Each row was made from one small tree. The marks that hang from a mark follow it in brackets, in alphabetical order. Every link used is in the known rows. Write each row's tree.
Known rows:
F[R[M[A]]]: [-0.02  1.21 -1.41 -0.97 -0.98 -1.32  0.26 -1.48 -0.72 -1.71 -2.95 -2.18
  0.91  0.27 -1.05 -1.18  0.21  2.21  3.67  1.12 -3.64  1.63]
M[A N[F] R V]: [-1.36  0.72 -0.25  2.02  1.55  1.07  2.07 -2.06 -1.32 -1.90 -3.87 -2.52
  0.91  0.28 -0.78 -2.08  1.14  2.56  4.06  0.50 -1.81 -1.27]
N[F M[A R]]: [-0.84 -0.05 -1.72  0.75 -0.35 -0.10  0.88 -2.41  2.09 -1.34 -3.26 -2.36
  0.61  0.79 -1.47 -1.29  1.38  2.30  2.23  1.10 -1.04 -3.81]
M[N[F[A]] R]: [-0.86  0.06 -0.57  1.66  0.26  0.43  1.79 -1.01 -0.75 -0.64 -2.85 -1.29
  1.44  1.86 -0.30 -1.27  1.27  3.22  3.33  2.04 -1.45 -0.18]
A[M[N V]]: [ 0.15  1.88 -1.11  0.63 -0.56  0.50  1.00 -1.52 -1.56 -0.78 -2.85  1.99
 -2.57  1.25 -1.51 -2.93  0.85  2.28  3.42  0.29 -1.49 -0.71]
R[M[A[F] V]]: [ 0.30  0.94 -1.96  0.82  1.30 -0.16 -0.39 -2.33  1.03 -1.42 -2.91  0.05
 -0.94  1.13 -1.38 -2.60  0.46  1.87  4.79  1.70 -5.18 -2.01]
M[A[F[R]] N V]: [-0.14  1.62 -0.92  1.39  0.84  0.68  1.83 -1.71 -2.46 -1.23 -3.28 -2.04
  1.13  0.10 -0.37 -1.84 -0.03  3.39  5.68  1.14 -2.70 -0.76]
R[M[V]]: [ 0.53  1.44 -1.12 -0.58  1.24 -0.37 -0.25 -1.71  0.31 -0.47 -2.76 -0.02
 -1.03  1.69 -1.76 -2.37  1.07  1.50  2.75  0.38 -3.03  0.24]
M[A N]: [-1.19  1.70 -1.18  1.13 -0.46  0.58  0.77 -1.08 -0.12 -1.43 -3.16  0.13
  1.18  0.58 -0.78 -2.71  0.50  1.91  4.00  1.12 -3.06  0.52]
R[M[N[F] V]]: [-0.06  1.42 -0.72  0.75  1.31 -0.07  0.24 -1.33 -0.54 -0.96 -3.10 -0.86
 -0.82  1.87 -1.22 -2.70  1.94  2.02  3.05  0.43 -1.91 -0.45]
M[A R]: [-0.82  0.71 -0.88  0.00  0.32  0.27  1.23 -1.82  0.76 -0.97 -3.12 -1.26
  1.32 -0.03 -1.12 -1.41  0.21  1.97  3.31  1.45 -2.74  0.01]
R[M[A N[F] V]]: [-0.95  1.17 -1.22  1.66  0.70  0.06  0.24 -1.85 -0.66 -2.65 -3.55 -1.43
 -0.33  1.25 -1.00 -2.96  1.50  1.90  4.22  0.46 -3.75 -0.82]
A[F[N R] M[V]]: [ 1.90  0.75 -1.82 -0.24 -1.44 -1.05  1.98 -1.38 -3.00  0.39 -2.58 -1.30
 -2.90  0.52 -1.17 -1.69  0.07  3.68  2.84  1.85 -1.45 -2.63]
M[A[F[N]]]: [ 0.10  0.42 -2.33  1.07 -0.87 -0.36  0.88 -1.14  0.48 -0.20 -2.82 -0.92
 -0.02  0.39 -0.81 -2.64  0.09  2.36  3.18  3.07 -4.14 -2.26]
F[N[M] R]: [ 0.86  1.37 -1.95 -0.51 -1.85 -0.91  1.87 -0.76 -1.28  0.48 -2.65 -3.06
  0.18  1.18 -1.21 -1.48  1.07  3.42  0.61  0.82 -0.57 -0.35]
F[A]: [-0.44  0.01 -1.85  0.14 -0.57 -0.46  0.09 -1.37  0.42 -0.14 -2.46  0.81
  0.74  2.08 -1.04 -1.51  0.24  2.12  2.95  2.00 -2.94 -0.79]
F[N R[M]]: [ 1.24  1.56 -1.23 -1.31 -1.37 -1.66  1.41 -0.29 -2.07 -0.03 -2.46 -2.99
 -0.08  0.80 -0.95 -1.58  0.80  2.93  1.40  1.37 -2.55  2.72]
V[M[A]]: [-0.96  0.49 -2.56  0.08 -1.25 -1.27 -0.91 -1.55  0.48 -0.63 -3.23  1.51
  0.33 -0.24 -1.61 -2.26  1.03  1.63  3.35  2.17 -3.03 -1.40]
A[M]: [ 0.40  0.63 -1.76 -1.17 -1.84 -0.88 -0.15 -1.55  0.66  0.02 -2.41  2.04
 -2.40  1.03 -1.90 -1.89  0.36  1.54  2.19  1.64 -1.04 -2.20]
V[M[N[F] R]]: [-0.44  0.65 -0.80  0.49  0.27 -0.60  0.87 -0.75 -0.55  0.49 -3.21  0.00
  0.46  0.16 -1.08 -1.82  2.57  2.84  2.77  2.29  0.24 -0.64]
F[R[M[A N]]]: [-0.26  2.25 -0.95  0.28 -0.90 -0.52  1.05 -0.81 -1.84 -2.19 -2.95 -1.88
  1.22  0.43 -0.47 -1.92  0.67  2.88  4.35  0.91 -3.76  3.41]
R[M[A N]]: [-0.64  2.12 -1.37  1.00 -0.51  0.03  0.22 -0.88  0.16 -2.12 -2.88  0.22
  0.44  1.09 -0.83 -3.04  1.02  1.93  4.17  1.22 -4.76  2.35]

Which tree is each row?
[ 0.59  2.34 -0.41 -0.76 -0.26 -0.56  1.09 -0.27 -1.76 -0.50 -2.49 -1.41
  0.76  1.04 -0.71 -1.63  1.14  2.88  3.22  0.90 -1.87  3.55] | F[R[M[N]]]
[-0.39  0.72 -1.37  1.92  0.78 -0.17  0.31 -1.45 -1.33 -1.75 -2.89 -0.54
 -0.39  2.86 -0.73 -2.42  1.69  2.66  3.86  1.05 -3.78 -0.15] | R[M[N[F[A]] V]]
[-1.20  1.91 -1.00  1.78  0.84  1.04  1.10 -1.68 -1.36 -1.86 -3.52 -0.32
  0.60  0.69 -0.95 -3.03  0.51  2.07  4.42  0.14 -3.41  0.12] | M[A N V]
[-0.79 -0.17 -1.43  1.77 -0.35 -0.71  0.88 -0.80 -1.26 -0.28 -3.01  0.29
  0.95  1.14 -0.60 -1.56  2.28  3.49  3.42  2.86 -1.51 -0.35] | V[M[N[F[A]] R]]
[-0.67  2.23 -1.12  1.54  0.78  0.57  0.46 -1.58 -0.99 -2.49 -3.24 -0.11
 -0.03  1.13 -0.97 -3.33  1.02  2.04  4.56  0.15 -5.06  1.66] | R[M[A N V]]
[-0.95  1.08 -1.38  1.17 -0.47 -0.44 -0.12 -1.23  0.44 -2.24 -3.11 -0.97
  0.22  1.16 -0.80 -2.70  1.47  1.79  3.75  1.47 -3.42 -0.38] | R[M[A N[F]]]
[ 0.08  0.79 -0.31  0.79  0.31  0.46  1.98 -1.78 -1.62 -0.82 -3.18 -0.46
 -2.23  0.87 -1.25 -2.00  1.47  2.76  3.06  0.62  0.08 -2.04] | A[M[N[F] R V]]
[-0.58  0.35 -0.80  1.37  0.22 -0.15  1.84 -1.49 -3.72 -1.15 -3.25 -2.69
  1.06  1.76 -0.29 -0.98  0.74  3.66  3.97  0.64 -1.09 -0.65] | M[N[F[A R]] V]
[-0.52 -0.49 -2.49  1.46  0.02 -0.24  0.00 -2.62  0.69 -0.89 -2.95 -0.77
 -0.60  3.10 -1.55 -1.54  1.47  2.51  2.40  0.66 -1.71 -4.88] | N[F[A] M[V]]
[ 1.09  1.23 -0.77  0.44 -0.34  0.59  1.68 -1.10  0.19  0.27 -2.22  1.71
 -1.88  0.75 -1.01 -2.10  0.90  3.23  3.98  2.76 -1.32 -1.11] | A[F M[N R]]
[ 0.55  0.79 -1.35 -0.19  0.17 -1.04  0.66 -1.75 -2.48 -1.29 -2.67 -1.60
  0.28  2.06 -0.94 -0.96  0.39  3.08  3.67  0.67 -3.85  1.87] | F[A R[M[V]]]
[ 0.08  1.95 -1.49  2.01  1.41  0.70  0.31 -1.67 -0.03 -1.88 -2.94  0.30
 -0.42  1.16 -0.83 -3.35  0.95  2.45  5.54  1.55 -5.41 -0.22] | R[M[A[F] N V]]
[-0.04  0.47 -1.03  1.03  2.07  0.88  1.40 -2.55  0.52 -0.70 -3.27 -1.17
  0.39  0.18 -1.12 -1.77  0.09  2.54  4.77  1.68 -3.28 -2.44] | M[A[F] R V]
[-0.02 -1.10 -1.67  0.23 -1.74 -0.97  0.88 -2.01  0.01 -0.80 -2.53  0.19
 -1.67  1.73 -1.18 -0.69  0.71  2.83  2.61  2.45 -1.37 -3.09] | N[F[A[M[R]]]]
[ 1.37  2.00 -0.84 -0.41  0.29 -0.44  0.93 -0.44 -0.77  0.09 -2.16 -0.92
  0.35  1.10 -0.57 -1.72  0.98  3.30  4.29  2.21 -2.26  1.75] | A[F[R[M[N]]]]
[-0.62  1.19 -1.48  1.18  1.01  0.88  1.50 -2.80  0.51 -1.62 -3.43 -1.58
  0.24  0.86 -1.65 -1.88  0.96  2.60  3.05 -0.16 -2.46 -1.70] | N[M[A R V]]
[ 0.14  0.37 -3.18  1.19 -1.58 -1.34 -0.04 -0.91  0.01  0.17 -3.02  0.64
 -0.48 -0.26 -1.11 -2.92  1.04  2.73  3.36  3.82 -4.16 -2.71] | V[M[A[F[N]]]]
[-0.79  0.84 -0.71  0.64  1.55  0.71  1.55 -2.39 -0.53 -1.42 -3.57 -1.53
  0.80  0.08 -1.30 -1.69  0.24  2.12  3.72  0.32 -2.86 -0.24] | M[A R V]
[-1.18  0.81 -0.67  1.17  0.27  0.05  1.83 -1.96 -3.12 -1.93 -3.86 -3.51
  1.20  0.06 -0.58 -1.49  0.61  2.83  4.31  0.09 -0.99 -1.32] | M[A N[F[R]] V]
[ 0.84  1.52 -1.70 -0.04 -0.63 -0.46  2.19 -1.39 -2.46  0.07 -3.07 -3.38
 -0.35  1.27 -1.36 -1.77  1.08  3.51  1.07 -0.33 -0.76 -0.61] | F[N[M[V]] R]
[-0.27  2.47 -0.74  0.80  0.29  0.03  1.37 -1.45 -3.05 -2.60 -3.35 -2.28
  0.73  0.49 -0.66 -2.15  0.64  2.93  4.80 -0.08 -4.01  2.87] | F[R[M[A N V]]]
[-1.02  1.49 -1.27  1.41 -0.24  0.06  1.06 -0.98 -1.07 -1.00 -3.41  0.62
  1.23 -0.55 -0.88 -2.47  1.60  2.91  4.21  2.03 -2.84  1.62] | V[M[A N R]]
